Every row comes from one small tree of marks. The marks that hang from a mark follow it in brackets, in the order of their numbers. Every link used is in the known rows. Which tree was each row made from?
Known rows:
j_188(j_562(j_266) j_595): 41	32	-16	0	0	-36	4	-11	-12	-13	-18	-1	-6	-41	-26	34	-14	-41	13	53	11	-19	20	-10	30	8	14	19	58	-24	-14	5	-20	5	80	2	3	8	-9	-1	8	-15	-29	37	-32	-30	21	2	13	0	15	12	-3	16	20	32	-33	-17	16	-3	13
j_422(j_82(j_750(j_562))): 12	3	18	-38	-9	-8	-4	-7	37	9	12	-12	-28	-22	-12	36	10	13	-4	-9	-14	15	24	-16	17	-7	17	-32	21	-13	14	-35	-35	28	-11	15	6	-1	6	12	2	-40	-25	-3	14	23	10	7	27	-24	-9	13	11	-7	-11	21	1	-7	30	-12	-11
j_595(j_188(j_562)): 1	-8	-16	0	-25	0	0	-15	-14	-32	8	25	3	-50	5	26	-48	-22	-6	18	-4	-19	-12	3	2	12	-11	13	29	0	3	-11	-8	1	-15	-9	0	18	-6	23	31	-16	-11	20	-25	-34	31	29	4	8	26	-21	4	7	4	-22	-8	10	6	-5	16
j_595(j_188(j_562(j_422(j_82(j_750))) j_653)): 24	-6	-19	-16	-24	1	16	-12	-21	-44	5	28	-13	-71	-4	52	-68	9	3	22	-17	-7	6	-7	7	14	-5	14	43	10	26	-40	-24	20	17	-11	-2	15	-2	38	52	-34	-22	15	-28	-29	22	32	24	1	27	-6	2	24	1	-8	-21	10	20	-5	24
j_422(j_82(j_188(j_562 j_595 j_653) j_750)): 41	17	-17	-42	-10	-22	9	-18	8	-12	-4	12	-15	-40	-11	49	-19	9	19	16	-14	0	8	-18	27	-4	2	-26	73	-28	16	-34	-36	37	12	4	11	13	1	35	23	-39	-35	-6	22	2	24	23	47	-25	33	10	5	-5	-15	17	-16	1	57	9	14
j_750(j_82(j_188)): -20	-24	22	-37	-22	-41	19	-7	19	1	15	19	-8	8	8	21	-19	41	-10	1	17	-12	7	-13	27	0	-31	-15	-1	-25	-6	-35	-25	3	-30	8	-2	11	9	17	6	-13	-5	34	33	9	20	16	3	-5	11	0	-9	-2	-15	-7	25	14	30	16	29
j_24(j_366 j_562(j_422(j_82))): -14	37	5	-2	-9	-18	25	7	53	28	-28	12	-8	-88	-14	69	-61	32	-43	7	-4	-4	10	-7	23	6	29	18	47	30	11	-24	5	19	13	18	-5	1	5	24	17	-21	-44	-2	-9	29	-16	6	-46	-3	-1	43	-33	9	-10	45	7	-23	18	-39	21
j_82(j_188(j_562(j_422) j_595 j_653) j_750): 39	40	-13	-22	-16	-26	29	-26	-33	-47	-6	19	-29	-41	3	61	-32	10	28	23	10	3	-11	-3	4	0	-10	29	65	-12	18	-49	-31	37	26	-14	-1	20	-5	36	38	-30	-47	18	25	-18	26	52	61	8	73	6	-6	13	-1	21	-37	15	61	7	38
j_422(j_82(j_188(j_595)) j_562(j_750)): 38	14	11	-39	-5	-30	-22	-4	53	3	17	2	-41	-40	-10	75	-3	31	9	16	-7	-1	30	-42	31	0	6	3	65	-39	11	-27	-22	62	22	-8	24	-32	12	18	-15	-34	-45	-8	16	24	12	-10	22	-30	13	-8	-8	-1	-20	54	1	-16	32	8	0
j_653(j_188(j_595) j_266 j_750(j_562(j_422))): 14	-27	19	-1	-23	-15	-9	3	11	-52	8	48	-30	39	18	36	-16	-42	-31	52	32	8	11	-16	26	-12	60	26	34	-29	2	-60	-10	12	-9	-17	-3	16	-7	13	40	6	-5	22	5	-14	41	34	41	-3	1	-60	-16	-8	15	41	-30	-4	28	-68	46
j_653(j_266 j_750(j_562)): 8	-4	10	-20	-24	-3	-10	2	21	-33	7	14	-12	48	-3	14	18	-24	-29	13	27	9	23	-10	15	-9	39	21	24	-19	29	-59	-16	-3	-20	-8	2	19	-11	6	12	6	-8	20	14	13	24	12	32	-14	-14	-24	-35	-14	13	34	-9	-7	-15	-61	16
j_562(j_266): -1	-14	-3	-14	10	-15	-7	8	5	-9	10	12	-1	-13	-22	8	12	-18	-34	39	19	1	10	-16	22	-8	7	15	9	0	-6	-7	-23	-12	28	28	-11	-27	3	1	-10	-8	7	31	1	-7	4	-15	-13	8	-6	8	-17	17	-10	23	-22	-11	-17	3	9
j_422(j_82(j_188(j_595 j_653) j_750) j_562): 39	20	-1	-38	-13	-13	-8	-10	36	-15	12	8	-42	-55	-26	81	-12	30	14	16	-6	2	22	-35	14	-6	-3	-8	59	-55	12	-41	-34	55	23	-24	4	-7	5	31	3	-49	-47	-13	33	19	16	5	48	-39	24	15	4	-7	-29	34	-4	9	45	-5	12
j_653(j_188(j_562(j_422 j_750) j_595) j_266): 21	-4	2	3	3	-33	7	3	-13	-44	-4	46	-20	10	0	52	-35	-34	-4	64	4	-4	-16	-9	42	4	41	32	36	-11	-5	-20	-11	32	48	-16	10	8	-9	18	36	1	-11	39	-2	-31	51	25	15	1	43	-58	-17	5	11	50	-56	-19	35	-28	21
j_188(j_595 j_653(j_750)): 61	11	-14	1	-10	3	14	-6	-28	-26	-23	-14	0	-6	-9	4	-24	-5	51	15	2	-3	35	-4	-4	3	3	7	72	-31	13	-24	14	9	43	-18	11	19	-7	8	25	3	-13	-18	-43	-9	-10	-1	54	-17	-14	15	6	7	29	2	-5	3	17	-21	26
j_188(j_653(j_266)): 23	-5	-27	-11	5	9	25	9	-29	-33	-10	10	6	21	-28	13	-25	25	8	19	-1	-2	2	-5	-1	3	-5	17	13	-6	35	-24	-3	3	32	-15	-7	14	-12	23	15	12	-1	9	-1	-8	4	-11	17	-18	6	5	-23	3	4	18	-15	9	-13	-13	10
j_653(j_188): -7	-27	6	11	2	-8	-13	-4	1	-25	9	41	-6	16	16	11	-21	-20	-9	16	8	-2	-19	-4	4	1	26	-3	1	-8	-18	-5	9	7	-19	1	-8	-9	-3	17	11	6	12	3	0	-16	19	21	-1	8	17	-36	9	-7	-3	-12	-4	5	23	-14	21
j_188(j_653(j_750)): 40	3	-11	-8	-11	8	2	-4	-12	-31	-9	3	2	15	-7	-5	-15	6	23	-8	1	4	27	-8	-11	13	14	9	44	-6	32	-40	9	-1	15	-9	6	3	-8	23	17	7	-1	-12	-23	2	-15	1	35	-4	-12	10	-12	7	17	2	7	4	-1	-21	22
j_653(j_188(j_562) j_266 j_750): 17	-11	-5	1	-22	-19	-27	-4	11	-64	1	76	8	47	7	15	-19	-71	-24	42	23	-3	-13	-11	35	4	65	17	51	-20	6	-47	-4	3	-6	-14	10	13	-20	36	41	9	5	27	5	-19	54	40	30	-1	25	-67	-22	-18	11	20	-29	-17	18	-59	34
j_595(j_188(j_562 j_653)): 17	-8	-32	-3	-21	6	13	-14	-28	-49	2	23	4	-48	-5	31	-67	-5	11	19	-7	-21	-3	-2	-7	19	-16	20	38	1	22	-26	-2	6	7	-15	-7	20	-11	35	35	-9	-15	14	-42	-36	21	24	15	5	25	-7	0	14	10	-22	-7	17	5	-6	26
j_24(j_366): -5	13	-11	-1	-15	6	29	4	8	13	-8	-8	11	-52	-12	7	-35	-15	-8	-7	8	-8	-10	7	20	14	-1	4	41	7	1	-8	15	5	-2	12	-8	-9	-6	19	-7	-1	-23	-9	-12	19	-5	-7	-19	-2	4	15	-2	-10	-6	-11	10	-13	-12	-18	18
j_653(j_188(j_595) j_266 j_750): 14	-28	-2	6	-14	-6	-18	4	-1	-45	1	52	5	39	11	2	-13	-66	-14	52	24	3	-9	-4	33	-14	48	5	54	-38	-13	-33	5	4	-11	-15	11	17	-8	16	42	11	17	5	6	-18	47	27	41	-8	7	-66	-8	-20	11	12	-33	-6	27	-59	36
j_422(j_562(j_266 j_750)): 19	15	24	-17	7	-26	-25	5	39	-20	27	-3	-38	-28	-30	52	19	5	-10	18	18	3	31	-35	14	8	17	48	33	-12	9	-31	-14	31	53	-4	5	-50	-2	4	-31	-17	-24	31	-11	18	-1	-25	-1	0	0	0	-23	23	-6	56	-20	-22	-22	-11	-5
j_422(j_562): 7	15	10	2	-6	-4	-16	2	29	-12	10	3	-26	-23	-18	41	0	8	-2	-2	5	-4	17	-19	-8	10	5	24	0	-22	-1	-12	-2	22	29	-33	-4	-13	-3	1	-16	-14	-23	3	3	10	0	-13	4	-15	1	2	-3	0	-6	24	10	4	-10	-15	2
j_82(j_188(j_653(j_750))): 13	-4	-24	-21	-14	-8	4	-14	-10	-40	1	34	4	15	19	13	-19	13	4	12	18	-3	-7	-13	0	-2	-10	19	45	-10	29	-38	-2	6	-28	-1	1	2	-1	36	10	11	-12	-5	30	-3	6	25	29	3	24	-6	-25	-4	-7	-3	9	20	22	5	41
j_562(j_422): 2	-3	11	-1	-5	-8	14	10	1	5	-1	12	-23	-13	13	23	-15	22	-17	11	-10	11	8	-9	11	-1	11	19	-20	31	3	-12	-17	11	20	-3	-2	-12	15	-5	20	-15	-5	5	7	-3	-8	6	-8	14	2	-7	-10	25	-10	31	-21	-9	11	5	10

Which tree is each row?
44	7	-32	0	7	4	36	8	-43	-26	-23	-11	1	0	-30	20	-32	13	34	36	-2	-8	11	1	3	-5	-14	16	42	-32	15	-8	3	9	60	-24	-2	32	-7	6	22	7	-12	0	-20	-19	7	-15	37	-29	4	10	-9	4	17	22	-28	12	9	-10	13 : j_188(j_595 j_653(j_266))
7	-39	25	-10	-29	-30	-6	5	12	-38	8	51	-2	44	5	11	-18	-42	-16	45	25	-2	9	-11	47	-11	36	-13	43	-56	-20	-52	-10	3	-11	-10	9	24	-3	17	46	0	22	27	9	-9	55	28	37	-16	-2	-59	-4	-18	9	8	-19	-6	34	-56	42 : j_653(j_188(j_595) j_266 j_750(j_82))
37	-1	-1	-20	-11	-6	5	-3	-4	-41	-2	4	-22	13	-8	25	-17	19	4	7	13	6	45	-21	-6	9	26	32	30	3	43	-62	-9	1	27	-2	-6	-5	-8	20	13	-2	-14	11	-17	2	-17	0	32	1	-19	17	-23	20	18	26	1	2	-3	-29	35 : j_188(j_653(j_750(j_562(j_266 j_422))))
28	18	28	-34	-7	-67	7	-3	19	-11	7	11	-34	-20	-16	55	-14	9	-11	25	5	1	37	-28	50	23	30	41	34	26	15	-46	-40	19	72	22	12	-31	1	11	10	-28	-26	71	-21	-3	13	4	-10	24	15	2	-29	44	6	69	-36	-41	9	4	7 : j_188(j_562(j_266 j_422 j_750(j_82)))
4	-21	6	-46	1	-30	2	12	23	0	19	31	-34	-45	-2	58	-2	14	-57	55	2	19	14	-36	58	-21	19	8	15	18	3	-39	-64	17	27	38	-9	-39	24	17	18	-49	-3	31	42	4	14	5	1	12	11	-3	-25	33	-37	61	-52	-19	23	16	17 : j_562(j_266 j_422(j_82(j_188 j_750)))
21	-28	-12	-41	5	-30	11	14	13	-1	4	25	-29	-40	-8	60	-22	23	-45	69	-2	7	26	-43	56	-17	15	14	22	10	6	-28	-55	16	51	34	-8	-36	24	15	22	-36	-5	25	29	-7	3	-9	-5	4	-3	5	-24	37	-31	66	-42	-15	22	20	30 : j_562(j_266 j_422(j_82(j_188(j_595 j_653))))
17	-32	37	-4	-30	-32	-16	-9	21	-24	5	36	-9	18	22	3	-21	-32	9	19	22	-3	22	-11	26	2	33	-22	47	-46	-29	-45	3	5	-20	-3	13	9	1	14	35	-5	13	12	-16	-4	27	30	36	-2	-11	-39	17	-8	14	-15	6	-8	49	-39	46 : j_653(j_188(j_595) j_750(j_82))
-19	-30	47	-58	-25	-64	26	-4	42	-15	31	18	-59	1	6	77	-14	64	-52	26	39	-5	41	-41	38	-2	-8	25	-24	-8	11	-77	-61	6	-7	25	-28	-11	14	8	-6	-31	-29	78	36	10	14	16	-5	12	-1	10	-32	27	-18	50	14	11	21	3	54 : j_750(j_82(j_188) j_562(j_266 j_422))
26	-2	21	-23	-30	-16	-13	-10	31	-15	5	9	-32	4	25	28	4	-3	-10	3	13	9	43	-20	15	-6	36	9	37	-10	18	-56	-19	15	-22	0	8	0	7	7	17	-14	-23	-1	6	13	2	23	35	0	-16	-9	-10	3	7	32	5	-7	22	-32	33 : j_653(j_750(j_562(j_422(j_82(j_188(j_595))))))
24	-18	-18	-48	-11	-12	0	-4	27	-14	3	24	-9	9	-3	41	-16	26	-13	17	-3	-2	18	-30	31	-10	11	-17	43	-20	33	-43	-33	21	-21	11	5	3	6	34	10	-15	-18	-8	38	11	14	10	26	-29	2	-3	-19	-11	-18	29	10	4	28	-2	24 : j_422(j_82(j_188(j_653(j_266 j_750(j_562)))))
15	-10	-10	11	-2	-24	10	5	-17	-42	-9	54	-13	10	-4	48	-43	-35	-13	69	6	-11	-23	-7	39	1	39	24	19	-17	-15	-13	-15	19	43	-23	-5	19	-9	18	44	-3	-7	34	9	-37	55	29	15	-3	42	-55	-11	0	3	40	-53	-7	35	-31	29 : j_653(j_188(j_562(j_422) j_595) j_266)
-14	47	12	-4	9	-39	11	1	51	8	-10	1	-3	-77	-29	54	-27	13	-36	18	26	-3	12	-5	19	8	23	48	80	22	16	-31	13	12	25	46	-3	-28	-8	24	-17	0	-42	30	-35	30	-11	-6	-46	12	5	45	-48	16	7	48	-6	-36	-11	-42	13 : j_24(j_366 j_562(j_266 j_750))
28	-2	-17	-44	-5	-9	15	-7	4	-11	0	13	-10	-27	-13	43	-12	17	6	24	-9	9	0	-16	30	-18	-7	-28	59	-32	16	-34	-35	35	-4	9	6	10	7	31	24	-34	-21	-10	35	7	27	15	43	-29	25	4	0	-12	-24	20	-23	5	50	4	14 : j_422(j_82(j_188(j_595 j_653(j_266)) j_750))
42	26	-38	-12	-5	-10	21	-4	-29	-50	-23	17	3	14	-37	37	-42	3	19	21	-6	-16	7	-8	10	24	12	32	37	4	41	-29	-11	7	65	-24	-2	27	-25	35	22	5	-24	31	-17	-24	17	5	21	-15	26	9	-27	7	20	32	-19	1	-4	-16	12 : j_188(j_562 j_653(j_266))
9	-3	60	-32	-7	-50	20	10	23	12	16	-13	-45	-11	13	37	-9	60	1	-6	-11	17	38	-19	37	13	9	20	-1	31	15	-49	-24	31	28	16	21	-35	20	-3	12	-24	-11	39	-13	21	-5	0	-5	19	-2	-11	-17	40	4	55	-22	-33	16	10	2 : j_562(j_422 j_750(j_82))
9	11	-7	-30	-5	-47	1	-13	5	-31	9	40	-20	-14	16	53	-16	4	-18	36	17	-5	-6	-24	34	5	10	44	41	18	17	-32	-33	19	12	20	4	-23	4	29	7	-8	-27	41	32	-11	23	28	-1	25	50	-17	-35	22	-12	46	-29	-10	23	20	31 : j_82(j_188(j_562(j_266 j_422 j_750)))
-1	38	33	6	17	-37	-5	1	36	3	-9	7	-30	-30	6	60	-14	50	-18	6	-3	12	20	-6	-8	0	30	47	16	36	17	-30	1	23	20	10	14	-12	6	-1	12	-6	-27	21	-19	16	-16	13	-24	20	9	20	-42	31	13	64	-14	-24	19	-20	-4 : j_24(j_562(j_422 j_750))
15	-2	17	-44	-7	-10	-7	-6	38	5	14	-7	-30	-25	-22	39	15	9	-18	3	-4	14	27	-20	26	-9	20	-30	22	-14	12	-37	-42	23	-1	23	0	-9	6	13	-6	-44	-18	8	13	20	9	0	23	-21	-10	14	6	1	-15	30	-10	-9	22	-10	-6 : j_422(j_82(j_750(j_562(j_266))))
22	-5	-23	-13	-17	-4	13	-9	-27	-54	7	20	0	-36	-13	37	-58	-1	11	29	-6	-16	-3	-1	5	16	-9	35	53	5	35	-37	-8	18	15	-11	7	12	-10	36	34	-6	-16	29	-43	-30	34	23	18	3	33	-21	-16	15	13	1	-25	3	-3	-14	16 : j_595(j_188(j_562(j_750) j_653(j_266)))
33	-1	-10	-38	-16	-12	-24	-5	50	-17	10	23	-26	-26	-13	68	-19	31	-4	9	-4	-4	29	-47	21	4	11	-1	51	-40	26	-43	-25	39	8	-19	6	-18	7	36	-2	-31	-34	-17	33	21	5	-3	26	-38	3	2	-14	-7	-27	35	18	4	22	-7	22 : j_422(j_82(j_188(j_653(j_750))) j_562)
10	-10	9	-35	-10	-15	16	1	23	-18	7	7	-51	6	3	66	-18	51	-25	13	5	3	28	-29	13	-2	15	21	-13	9	37	-53	-37	22	1	-1	-16	0	8	13	5	-15	-38	19	25	5	2	9	12	-9	-1	3	-26	13	-8	54	3	12	15	-12	25 : j_750(j_562(j_422(j_82(j_188(j_653(j_266))))))
-6	35	31	-12	8	-49	4	-11	39	-8	-7	11	-17	-15	-4	59	-20	67	-2	-3	10	-3	20	-9	-8	8	1	29	36	5	22	-47	3	15	3	12	13	4	-3	17	1	1	-30	34	-12	21	-5	15	-14	7	12	28	-43	16	13	38	15	-6	28	-17	5 : j_24(j_562(j_750(j_82(j_188(j_653)))))
-4	13	37	-23	-9	-15	8	-8	12	-20	23	-6	-49	-23	-10	44	24	10	-23	7	19	23	17	-9	0	-7	14	25	-3	6	16	-54	-40	16	8	10	-17	-10	-1	1	1	-34	-29	34	11	13	7	22	26	12	15	12	-9	20	-4	39	-31	0	8	-22	9 : j_82(j_750(j_562(j_266 j_422)))
7	-12	43	-45	6	-55	-1	6	27	1	29	-13	-23	-5	-24	22	18	22	-14	19	18	5	37	-27	46	3	5	19	31	1	6	-44	-30	8	36	51	11	-47	8	2	-20	-16	2	64	-20	16	8	-22	-11	13	-12	1	-27	32	0	45	-27	-36	-9	6	-1 : j_562(j_266 j_750(j_82))
9	-10	21	-37	-36	-43	-12	-12	29	-17	11	33	-1	15	8	10	0	-17	-14	8	27	-5	33	-20	36	5	17	-3	45	-26	4	-61	-24	-9	-18	13	11	0	1	20	15	-14	-1	32	14	10	22	24	24	4	-3	-8	-15	0	4	4	11	-9	19	-19	38 : j_653(j_750(j_82(j_188(j_562(j_266)))))
20	-20	20	-54	11	-50	-4	13	34	6	24	17	-42	-34	0	59	1	29	-43	49	-3	22	32	-44	65	-12	29	31	39	37	20	-46	-53	36	40	54	15	-70	27	15	2	-35	-10	36	15	13	2	-8	-12	21	3	-16	-40	50	-28	88	-52	-44	14	24	8 : j_562(j_266 j_422(j_82(j_188)) j_750)
14	-4	-14	11	0	-22	5	-2	-17	-43	-8	54	-1	15	-11	37	-34	-48	-7	64	11	-15	-28	-3	35	2	32	13	31	-30	-16	-4	-5	12	32	-20	-1	26	-16	20	35	8	-8	33	7	-39	57	28	16	-11	40	-51	-8	-14	9	24	-41	-3	31	-32	23 : j_653(j_188(j_562 j_595) j_266)
36	42	-22	-23	-15	-25	27	-30	-31	-52	-3	18	-16	-33	-2	49	-23	1	40	17	14	-4	-14	1	-3	2	-17	17	78	-28	18	-44	-22	32	14	-15	-1	28	-13	37	26	-20	-47	14	22	-14	29	48	65	1	71	8	-2	-1	1	7	-26	18	56	3	33 : j_82(j_188(j_562 j_595 j_653) j_750)
1	-23	26	-56	-22	-59	33	-12	25	-26	20	-1	-45	4	-13	65	-19	60	-15	26	44	-19	45	-32	21	0	-23	16	8	-42	12	-71	-44	5	7	17	-24	8	0	13	-11	-21	-35	70	18	1	16	4	18	-7	-5	28	-23	15	-2	23	26	23	22	1	57 : j_750(j_82(j_188(j_595 j_653)) j_562(j_266))
-25	37	-4	4	4	-23	12	2	45	9	-17	14	8	-84	-33	49	-38	2	-51	26	27	-12	1	-2	16	5	18	37	59	12	2	-19	11	-4	17	34	-16	-9	-8	25	-8	-5	-36	23	-19	19	-9	-4	-49	5	3	52	-41	6	-5	30	3	-20	-8	-41	26 : j_24(j_366 j_562(j_266))
-15	35	36	-19	0	-57	28	10	59	15	-7	3	-23	-86	-24	77	-44	42	-48	21	18	1	29	-16	44	10	24	48	61	36	13	-54	-7	20	38	44	-2	-35	4	21	2	-23	-43	49	-25	36	-12	-4	-52	19	1	44	-52	36	-1	70	-11	-43	4	-36	23 : j_24(j_366 j_562(j_266 j_422 j_750(j_82)))
13	-24	13	0	-22	-10	-16	-4	10	-56	10	43	-20	49	14	26	-10	-51	-18	47	35	2	7	-11	22	-11	55	16	44	-46	0	-52	-2	11	-21	-15	1	23	-10	14	27	11	-3	18	1	-12	44	32	45	-11	2	-58	-13	-20	17	25	-19	-1	24	-72	41 : j_653(j_188(j_595) j_266 j_750(j_562))
18	-21	-8	-36	-14	-13	8	11	16	-5	-1	33	-21	-8	13	44	-27	31	-29	28	-15	12	15	-31	39	-11	22	4	15	16	24	-40	-34	21	7	5	6	-10	19	23	36	-24	-6	-1	40	4	6	11	12	-5	2	-14	-25	16	-24	47	-22	-9	29	4	19 : j_562(j_422(j_82(j_188(j_653(j_266 j_750)))))
-11	45	18	-9	6	-41	18	8	48	9	-11	5	-21	-91	-20	74	-40	25	-50	26	15	4	19	-12	29	9	32	60	65	44	15	-40	1	20	40	43	-4	-37	3	22	-2	-12	-44	35	-27	27	-17	-2	-51	22	8	41	-57	33	0	70	-19	-43	-4	-37	23 : j_24(j_366 j_562(j_266 j_422 j_750))
-18	40	28	-19	0	-54	17	1	60	15	-6	0	-6	-75	-33	60	-34	25	-36	12	27	-8	25	-9	32	12	17	37	75	13	10	-44	6	10	24	47	-2	-23	-5	24	-15	-10	-43	46	-36	36	-6	-7	-49	9	0	49	-51	16	3	45	6	-36	-5	-40	17 : j_24(j_366 j_562(j_266 j_750(j_82)))
